In the rows, 128 means zero.
Known rows, with every step that occurs:
U -> X -> T: [109 162 151 140 141  90 121 126 125  97 136 130  98 106 134 114 143  95
 126 142 162 146  89  93 166 109 107 125 152 148 139 146 130 101 133 125
 156 111 167 133 126 148 156 154 114 121  92 116 178  64 124 111 154 122
 110 122 142 169  99]
N -> T -> D: [114 104 145 142 171 145 147 136 146 133 124 119  86 113 114 139 108 119
 112 128 146 109  98 116 149  80 155 123  92 153 140 103 142 154 136 130
 139 105 151 140 141 119 129 108  85 106  92  93 130 144 147 137 103 153
 109 129 115 136 102]
E -> D -> T -> N -> L -> X -> P: [119 142 132 135 136 118 138 204 106 135 139 171  99 145 130 107 112 124
 151 179 105 132 107 160  70 128 128 121 150 116 107 151 156 131 134 115
  91 151  66 169 119 113 158  57 177  96 103 135  86 122 152 132 151 106
 173  61  79  73 216]
E -> D -> T: [129 118 114 122 155 157 130 137 141 149 112 188 101 160 139 130 156 145
 125 197 127 138  95 152 154 120 129 120 127 115 129 138 173 102 109 152
 124 114 105 175 118 101 143 119 113 123 102 145 127 144 162 151  98 114
 152 104  95  73 163]
D -> T -> N: [121 108 101 123 156 115 158 113  84 137 124 133 111 112 135 131 116 130
 151 170 109 140 113 104 132 149 152 123 163 120 118 137 154 124 102 153
 135 114 129 136 135 101 122 140 134 137 107 150  99 154 103 166 106 137
 114 112  81  95 145]
D -> E -> Z -> P: [ 98  92 120 107  89 150 148 122 162 148  91 148 171  86  97 134 157 130
 105 115 158 108  94 138 146 125 188 142  88 102 122 163 152  61 141 201
 100 112 135 137  67 150 115 139 111 169 145 100 107 160 106 140 168 123
 150 145 170 150 151]
X -> U -> Y -> E -> D: [133 112  79 112 115 163 114 108 137 157 103 161 166 166 192 147 165 156
  84 124 131 108 196 172 140 157  97 124  83 112  82  96 133 192  73 122
 142 157 104 100  96 134 138 101 103 109 183 124 199 162 137 104  87 134
 152 136 171 152 149]
U -> X -> T -> S: [102 187 158 137 144 103 124 110 125 108 137 111  83 109 116 117 144  92
 152 127 171 168  58  74 157 114 132 153 167 162 123 149 133  85  99 150
 148 114 140 127 127 151 151 159 134 139  89 140 182  57 120 106 128 124
  73 129 120 144 103]
T -> N -> L -> X -> U: [146 147 142 110 111  94 134 151 110  72 140 103 152 117 122 129  95 124
 136  95 110 139 157 137 102 186 115 127 120 135 135 139  77 172 168 113
 108 155 137  97 141 138 128 126 178  94 149 165  97 103 105 130 138 140
 149 112 113 134 146]
W -> Y -> E -> D: [111  97  72 113 174 108 168 110  99 110 121 194 165 166 145 151 191 134
  87 144 128 100 127 170 152 183 120 128  89 148 140 102 159 129 134 145
 111 124 156 112  79 112 120  98 138 131 180 106 160 148 140 127 127 101
 149 114 127 100 141]
T -> N -> L -> X: [153 125 152 135 119  88 138 162  84  72 133  96 138 111 107 120  94 121
 140 114 113 130 131 109 103 186 121 118 145 150 146 145  98 137 188 119
 113 135 144 115 145 120 139 125 182 114 127 164  56 110  89 142 154 134
 139 109  98 105 140]
X -> U -> Y: [144 114 118 107 115 146 110  94 130 146 129 139 166 162 181 128 110 161
 123 104 148 117 151 132 159 127 131 135  65 111 110  90 128 182 105 159
 157 142 123 111 118 125 144 142  91 109 152 145 180 128 116 121  90 149
 151 142 168 172 127]
L -> S: [166 147 133 107 115 128 138 112 136  98 122 117 116 115 149 158 179 168
 131 145 173 120 106 153 177 143 136 120 113 147 143 134 136  70 118 178
 133 128 168 152 151 142  95 165  99 134 112 143 119 122 110 146  97 136
 106 128 118 130 114]
U -> X: [151 134 136 129 135  68 107 133 118  90 155 136 117 116 134 112 146 124
 123 139 137 118  88  91 172 129 107 142 133 128 150 138 137 117 167 186
 157 115 157 111 134 120 132 186 134 134 125 111 152  95  96 132 146 144
 116 126 133 150 109]
Z -> P: [118 123 149  82 146 149 147 148 127 117 123 149 200 125 123 124 118 120
 109 150 167 113  52 112 191 146 181 117 112 148 122 111 158 110 118 171
 115 131 123 133 114 131 125 132 114 141 122  84 128 124 114 153 172 118
 166 115 154 145 140]
X -> T -> D -> E -> Z -> P: [ 28 117 134 117 100 180 161 135 164 191  92 127 130  79 109 140 153 122
 121  99 181 127 115 112 132  97 189 108  96 160 114 159 129  78  91 118
  94 116 127 174  84 186 164  90  87 134 120  90 137 147 171 133 160 131
 135 115 165 181 112]
D -> T -> S: [121 147 126 112 150 161 169 101 100 146 152 125  89 136 106 131 129 123
 172 176 156 158  62  96 161 109 166 148 168 113 109 110 158  87  85 166
 155  97  84 163 136 105  85 168 136 173 113 153 129 139 136 157  67 150
  88 142  75  74 129]
L -> X: [155 136 155 123  95 101  92 144 115  79 162 150 111 138 126 111 126 141
 144 146 126 117  90 115 149 127 113 127 118 140 139 126 140 130 201 169
 120 148 169 129 134 107 116 161 108 146 121 108 115 137 105 130 151 163
 129 125 120 131 100]
Z -> E -> D -> T -> N: [ 86 111  60 140 137 116 115 150 152 134  78 137 112 141 168 107 129 141
 148 215 126 131 146 134 152 129 155 141 141  86 124 157 137 123  86 151
 141 132 117 138  73  81 119 124 158 109 130 151  73 150 191 164 112  93
 112 104 111  64 160]
Y -> E -> Z -> P: [125  91 107 107  94 144 183 116 134 133 135 159 160  96 120 166 152 107
 100 109 152 112 104 147 153 164 161 124 115 127 103 129 183 115 114 128
 116 134 112 100 102 146  91 105 112 145 192  90 111 168 128 137 171 125
 143 182 173 129 147]
W -> X: [161 154 133 104 137 110 118 132 120 106 139 178 144 125 153 135 139 111
 124 118 146 134  48  96 198 131 103  96 111 119 182 104 143 114 157 183
 151  98 133 121 156 110 106 177  92 137  77 121  96 151 133 171 153 119
 126 137 146 134 127]
E -> Z: [134  73 132 130  97 126 155 106 136  99 118 180 110 107 135 151 120 134
 122  79 174 125  77 111 164 139 159 153 104 123 143 132 159 104 161 181
 131 115 154 100 107 113 109 137 115 136 131 122  89 144 137 158 124 132
 135 167 146 108 126]
Z -> E -> D -> T -> N -> L: [101 120  72 132 146 133 116 177 143 123  85 114 126 148 141 115 117 133
 140 186 113 125 156 156 141 138 146 143 146  90 128 169 104 115  89 105
 143 119  90 149  96  97 131 120 191  95 127 172  65 136 194 141 121  66
 140 104 107  57 179]
D -> E: [133 114 107  99 142 139 133 114 144 143  89 134 155 102 100 133 164 134
 108 157 119  80 125 148 154 124 157 123  96  99 149 129 106  74 143 186
 134  89 163 162  90 125 110 166  90 175 140 133 141 165  84 140 118 149
 120 118 149 153 115]
Y -> U: [162 121 137  95 137 124 146  82 134 133 143 159 146 138 109 154 138 124
 130 165 168 148  94 143 144 118 158 143 125 118 141  54 129 144 132 154
 149 134 147 109  96 112 110 197 133 167 148 105 130 125 100 157 106 175
 136 142 128 114  89]
X -> L: [156 159 145 104 155 149 168 146 142 130 122 161 157 145 150 136 105 158
 107  94 135  74  97 128 163 140 158 135 134 119 166 114 100 122 119 123
 125  76 118 127 147  80 111 143 126 133 132 152 130 139 115 157 129 112
 135 159 147 132  89]
L -> N -> T -> D: [117  70 152 158 143 162 124 103 158 138 130 132 114 120 125 138  97 110
 137 109 104 139 117 110 136  95 109 106  92 161 122 110 154 138 142 119
 114 134 155 112 170 131 120 110  71 130  97  99 151 138 145 148 108 159
 107 107 138 121 111]
U -> Y -> E: [160  92 111 139 136 138 116  87  68 166 123 141 153 134 154 137 146 162
  99 145 132  70 160 124 144 146 138 127 123 125 111  79 147 160  94 119
 157 128 134 112 112 116 132 147  96 155 168 125 140 198  79 123 118 152
 108 155 156 162 124]
U -> Y -> E -> D: [130  88 108 146 136 154 103 115  92 169 111 174 145 162 165 145 163 160
  92 147 131  77 161 160 143 154 109 128 116 120  98  89 169 158  94 119
 119 131 119 121 100 114 163 106 110 126 161 123 155 186 107 121 122 141
 142 130 153 127 151]
Y -> E -> D -> T: [119 119  76 119 158 156 165 119 123 146 117 167 104 142 149 160 180 123
  98 208 114 114 147 172 147 136 115 123 145 101  93 125 172 116  92  97
 125 131 112 155 113 106 109  87 108 144 159 124 146 170 159 134 105 115
 130 132 115  77 160]

Rows:
[ 79  73 112 126  82 145 164 121 169 169 112 137 103  96 115 160 166 149
 115  95 152  91 130 139 138 118 161 123  85 127 134 154 116 107 164 172
 105 114 157 133 103 150 131 137 104 158 153 127 110 185 144 163 121 181
 123 136 131 157 106] : T -> D -> E -> Z
[112 135 117 174 135 116 107 139 184 173 150 106 134 117 121 108 112 116
 109  96  93  87 168 113  85  91 100 121 139 110 150 170 123 117 124 131
 114 100 132 101 169 130 130 130 114 134 122 107 180 126 112 104 135 139
  96 126 151 165 109] : U -> X -> L -> N -> T -> D -> E
[131 153  68 111 124 158  93 111 132 179 130 184 146 165 205 137 161 128
 104 145 106 139 154 132 141 117  69 108 114  89 106 100 170 165  71 126
 153 151  61 126 131 123 120  97  91 112 124 124 160 183 170 117 116  96
 163 151 137 137 185] : W -> X -> U -> Y -> E -> D -> T
[111 116  85 124 139 121  91 165 180 106  84 150 131 167 170 115 145 146
 119 180 143 105 123 146 188 122 137 143  98 106 136 134 120 130 129 158
 135 121 143 139  71  95 118 149 131 116 137 135 106 135 189 151 124 105
 128 112 153  91 117] : Z -> E -> D
[107  83 122 147 135 171 115 101 160 165 110 105 133 103 100 129 121 115
 131 124  82 116 150 119 115  79 126  98  98 136 129 124 144 123 138 138
 107 139 160 116 148 133 111 121  57 153 105 109 150 151 121 127 101 169
  98 103 145 139 121] : L -> N -> T -> D -> E
[132 135 140 162 135 111 126 129 179 162 178 124 126 146 122 125 114 105
 112 101 124 154 146 119  65  90 106 135 156 130 145  84 137 187 122 112
 123 138 116  68 156 130 127 143 138 143 140  77 162 102 122 138 125 148
 121 145 117 130  84] : Y -> U -> X -> L -> N -> T -> D
[162 142 155 166 148 109 110 137 156 114 160 131 133 135 137 105  82 113
 112  94  86 115 111  93 115 105  92 136 158 120 153 140 144 126 129 120
 127 103 123  85 183 106 113 140 116 121  98 130 160  83 100 106 146  97
 107 142 141 131 117] : U -> X -> L -> N -> T
[149 122 139 120  74 123  63 111 116 113 167 131 135 165 165  94 125 163
 135 113 118 128 154 112 128 118  98 139  93 129 113 100 135 177 162 159
 135 175 125 113 127 115 144 141 101 120 143 115 156 138 101 107 132 168
 143 139 142 181 122] : L -> X -> U -> Y
[117 132 115 157 133 122 121 111 189 202 160 108 133 130  98 127 132 106
 110 106 110 121 177 133  48  79 122 134 159 100 138 114 119 153 118 127
 108 124 132  76 133 137 122 146 134 166 146  90 165 122 106 107 137 161
 101 136 132 141  85] : Y -> U -> X -> L -> N -> T -> D -> E
[173 143 143 156 138 101 116  98 158 147 173 140 134 150 108 120 110 108
 120 117 119 151 118 115  69  91 105 149 167 122 144  92 134 158 127 113
 135 126 116  64 152 106 105 160 132 146 141  91 163  87 102 102 136 129
 121 156 137 111 104] : Y -> U -> X -> L -> N -> T
[131 117 107 113 172  43 136  79  93 107 184 152 158 167 110 124 172 118
 112 135 151 158  93 118 116 144 140 162 103 129 157  76 145 152 165 205
 144 134 158  79  93 125 121 181 160 153 164  77 162  89  80 124 138 135
 141 127 114 137 107] : W -> Y -> U -> X
[153 141 126 128 132  60 116 101 140 122 177 142 118 139 120 132 159 113
 119 152 166 160 101 122 124 115 125 145 146 122 140  89 137 149 156 164
 159 140 146  75 102 129 130 205 146 164 157  87 149  96  92 135 135 162
 127 133 122 132 104] : Y -> U -> X
[150 170 188 119 132 133 115 146  95  71 127  99 111 128 102 113 121 118
 145 128 131 138 116 127 138 119 120 122 153 145 140 145  84 108 177  69
 129 129 130 179 146 145 139 114 141 107  97 134 115  86 136 104 156  91
 143 144 133 146 111] : N -> L -> X -> T
[168 121 158 145 146 172 140 121 148 140 121 144 167 136 132 126  58 136
 126  90  92 106 117 117 127 101 128 115 136 130 148 115 125 133 111  93
 110  95 118 108 180  81  95 108  82 131  85 145 153 123 127 119 121 104
 119 149 154  99 105] : X -> L -> N -> T
[104 113 120 134 156 152 138 132 151 176  96 111  95 100  88 136 142 126
  92 130 119  86 132 148 116  77 157 115  87 125 140 123 132 119 133 145
 124  94 157 156 106 139 128 116  68 136 110  89 141 167 132 124 106 159
  98 121 122 152  99] : N -> T -> D -> E
[162 149 173 113  92 128  76 144 107 104 156  92 157 166 139  95  95 150
 131 100 118 129 163 145 121 133 104 139 109 124 114 115  99 175 168 100
 141 169 103 136 161 139 147 120 149 104 151 141 135 114 116  89 137 127
 160 149 145 169 140] : N -> L -> X -> U -> Y
[172 149 181 113 108 101 109 156 104  64 157 108 129 135  98 107 110 136
 138 122 120 117 108 134 145 147 117 121 139 131 154 126  95 118 210 118
 133 131 133 154 159 130 120 132 161 127 128 135  94 123 112 117 163 126
 144 130 124 127 119] : N -> L -> X
[ 70 147 116 136 127 101 130 111 165 183 139 116 100 109 107 136 187  96
 111 151 171 160 153 127  79  87 141 116 155 125 120 106 108 125 119 123
 131 131 152 133  93 177 161 171 127 165 137  77 179 104 117 108 143 169
 105 113 136 182  77] : Y -> U -> X -> T -> D -> E
[167  82 165 157 147 156 107  87 135 104 117 145 142 124 116 130  89 106
 134 120  87 149  90 109 150  91 116 119 109 136 137 116 167 120 142 135
 126 126 154 106 153 115 103 118  65 131  79 117 149 123 108 122 103 122
 112 131 158  98 126] : L -> N -> T
[137 112  84 145  67 110 141 102  82 145 145  89 109 123 125 134 108 130
 142 100  82 154 222 130  46 164 122 144 168  97  65 157 135 156  92  70
 139 166  66 108 128 134 123  64 169 121 175 153  91 175 128  97 129 121
 144 173  89 116 195] : D -> T -> N -> L -> X -> U -> Y -> E -> Z
[136 118 148 149 148 177 148 133 167 163 133 129 151 145 137 137  68 129
 133  88  97 102 136 114 120 108 111 111 128 151 147 105 126 154 114  93
  97 108 121 103 193 101 115 106  91 121 107 128 146 134 148 141 115 126
 114 139 141 112  92] : X -> L -> N -> T -> D
[ 97 136 171 138  70 147 127 143 135 117 109  82  79  96  87 124 144 133
 143  79 133 128 163 149 100 108 137 120 130 151 133 176  78  96 191  75
 101 142 123 173 127 172 147  93 134 137 132 129  95 134 161 114 157 120
 146 147 136 170 113] : N -> L -> X -> T -> D -> E -> Z
[100 130  65 145  97 123  54 158 138 134 113  99 119 180 176  83 103 159
 157 170 100 132 214 144  92 133 117 162 128  75  86 159 111 175 101 102
 150 181  64 137  86 118 150  95 198  74 143 162  82 131 192 106 124  76
 142 111 114 105 182] : Z -> E -> D -> T -> N -> L -> X -> U -> Y
[132 105 111 169 115 139  91 141  59 160 133 132 121 148 133 123 141 152
 123 157  74 102 201 140  75 177  98 129 170 119  73 131 160 170  87  67
 119 161  83 139 120 125 158  65 170 110 158 142  92 170 105 100 136 122
 150 119  98  99 192] : U -> Y -> E -> D -> T -> N -> L -> X
[150 152 159 129 163 144 143 114 117 120 116 127  96 121  66 125  97 102
 137 143 154 141  46 108 150  93 164 148 132 132 135  94 154 122 103 151
 156  86 121 130 132 110  95 137 125 126  92 117 130 119 126 136  85 127
  81 138 104  81 103] : N -> T -> S
[ 96 158 169 124 114 141 125 163 130 127 127  66 104 106  87 114 149 124
 131 118 122 118 166 143 108 109 122 108 146 153 127 153  70 102 171  75
 103 127 143 204 129 167 155 109 133 136 119 129 110 126 146  97 158 133
 127 111 136 183 109] : N -> L -> X -> T -> D -> E
[154 145 137 112 139 110 173 141 100  97  95  87 148  92 120 159 130 143
 132 108 148 134 138 140 126 202 140 110 135 145 148 151 104 104 124 124
 123 115 146 130 161 158 121 136 176 100 123 188  64 105  79 153 110 129
 113 114 104 110 151] : T -> N -> L -> S
[132 171 150 125 146 136 164 129  94 103  67  78 123  78 124 151 128 118
 141 111 159 167 144 126 120 164 140  94 152 161 129 156  97  79  74  63
 130 120 153 169 134 179 152 107 149  88  87 176  89  74 119 126 102  95
 118 106 119 128 131] : X -> T -> N -> L -> S
[112 147 139 136 114 112 112 126  92  94 127 125 102  95 130 119 121 107
 160 132 116 151 104  78 115 154 118 120 147 173 133 138 117 112 133 111
 104 155 169 123 114 127 147 123 119 122  93 130 108 103 117 126 165 137
 114 104 115 146  99] : L -> X -> T -> N
[129 140  60 131 112 152 145 116 111 175 108  97 141 133 166 158 160 156
 111 129 116 141 252 191  73 178 103 115 119 107  70 146 139 157  26  75
 136 177  72 131 124 166 137  64 150  84 171 178 149 151 139  88  64 107
 149 124 109 128 213] : X -> U -> Y -> E -> D -> T -> N -> L -> S
[118  93 129 167 113 189 155 126 200 183 105 140 127 111 113 139  92 140
 115  52  95  96 161 134  89  79 139 124 115 123 145 165 127 112 114 106
  93  97 112 110 148 123 110  89  93 141 122 134 121 177 152 130 118 114
 121 145 152 122 108] : X -> L -> N -> T -> D -> E -> Z
[ 96 139  67 118  95 116  93 178 174 100 105  97 124 165 156  93 113 138
 161 177 106 148 192 154 111 137 112 149 144  78  96 180  97 156 127 104
 128 169  80 130  93 108 119 103 192  85 154 158  86 119 212 121 115  73
 149 109 107  82 169] : Z -> E -> D -> T -> N -> L -> X -> U
[141 146 130  88  79 111 100 131 155  79 155 136 112 135 154 119 126 126
 133 124 123 139 127 125 138 122  93 130 102 131 112 127 117 157 178 163
 128 168 147 107 126 127 112 155 107 128 143 111 153 115 125 125 127 157
 145 134 126 149 101] : L -> X -> U
[122 190 149 161 143  81 136 133  99  87 110  63 101  77 120 130 151 110
 135 109 155 169 134 112  99 167 104 117 169 163 134 186 112  83  97  96
 133 129 154 133 150 188 155 127 166  91  94 164 118  51 106 111 138  97
 102 108 118 161 136] : U -> X -> T -> N -> L -> S
[111 165 182 117 116 135 120 167 113 103 143  76 101 122 103 119 112 127
 143 106 132 131 125 132 136 117 119 105 141 182 128 130  80 135 177  58
 114 145 127 178 165 163 158 106 143 114 110 119 113 114 167 111 163 129
 135 119 118 164 105] : N -> L -> X -> T -> D
[141 200 192 112 126 140 121 144  96  84 137  82  98 128  65 105 112 104
 170 128 150 176  90 115 134 122 129 136 165 165 125 121  79  94 151  76
 132 133 114 174 160 150 128 126 167 131 107 149 119  87 151 111 143 110
 119 142 113 117 105] : N -> L -> X -> T -> S
[136 144 115 111 112 116 133 146 104 111 144  84 121 128 122 116  86 121
 158 142  88 170 167 121  92 152 130 124 157 107 112 155 115 146 129 100
 141 146  89 141 148 123 115 109 176  98 120 163 104 120 135 128 117 118
 148 125  73 112 174] : D -> T -> N -> L -> X -> U
[162 128 142 120 134 168 153 131 159 131 138 159 179 158 163 134  83 150
 137  91 107  95 115 114 153 148 124 109 132 142 155 116 113 129 125 125
  94 102 121  98 179  91 105 139 104 148 118 168 154 125 123 149 129 118
 131 135 153 108 103] : X -> L -> N
[ 96 138 121 136 195  44 158  97  67 118 140 117 164 135  94 124 141  91
 123 109 137 186 129 112  75 166 151 140 137 153 157  93  99 143 139 117
 132 125 153  85  92 146 151 132 208 110 131 115 139  60  93 106 148  94
 139 117 116 136 124] : W -> Y -> U -> X -> T -> N -> L
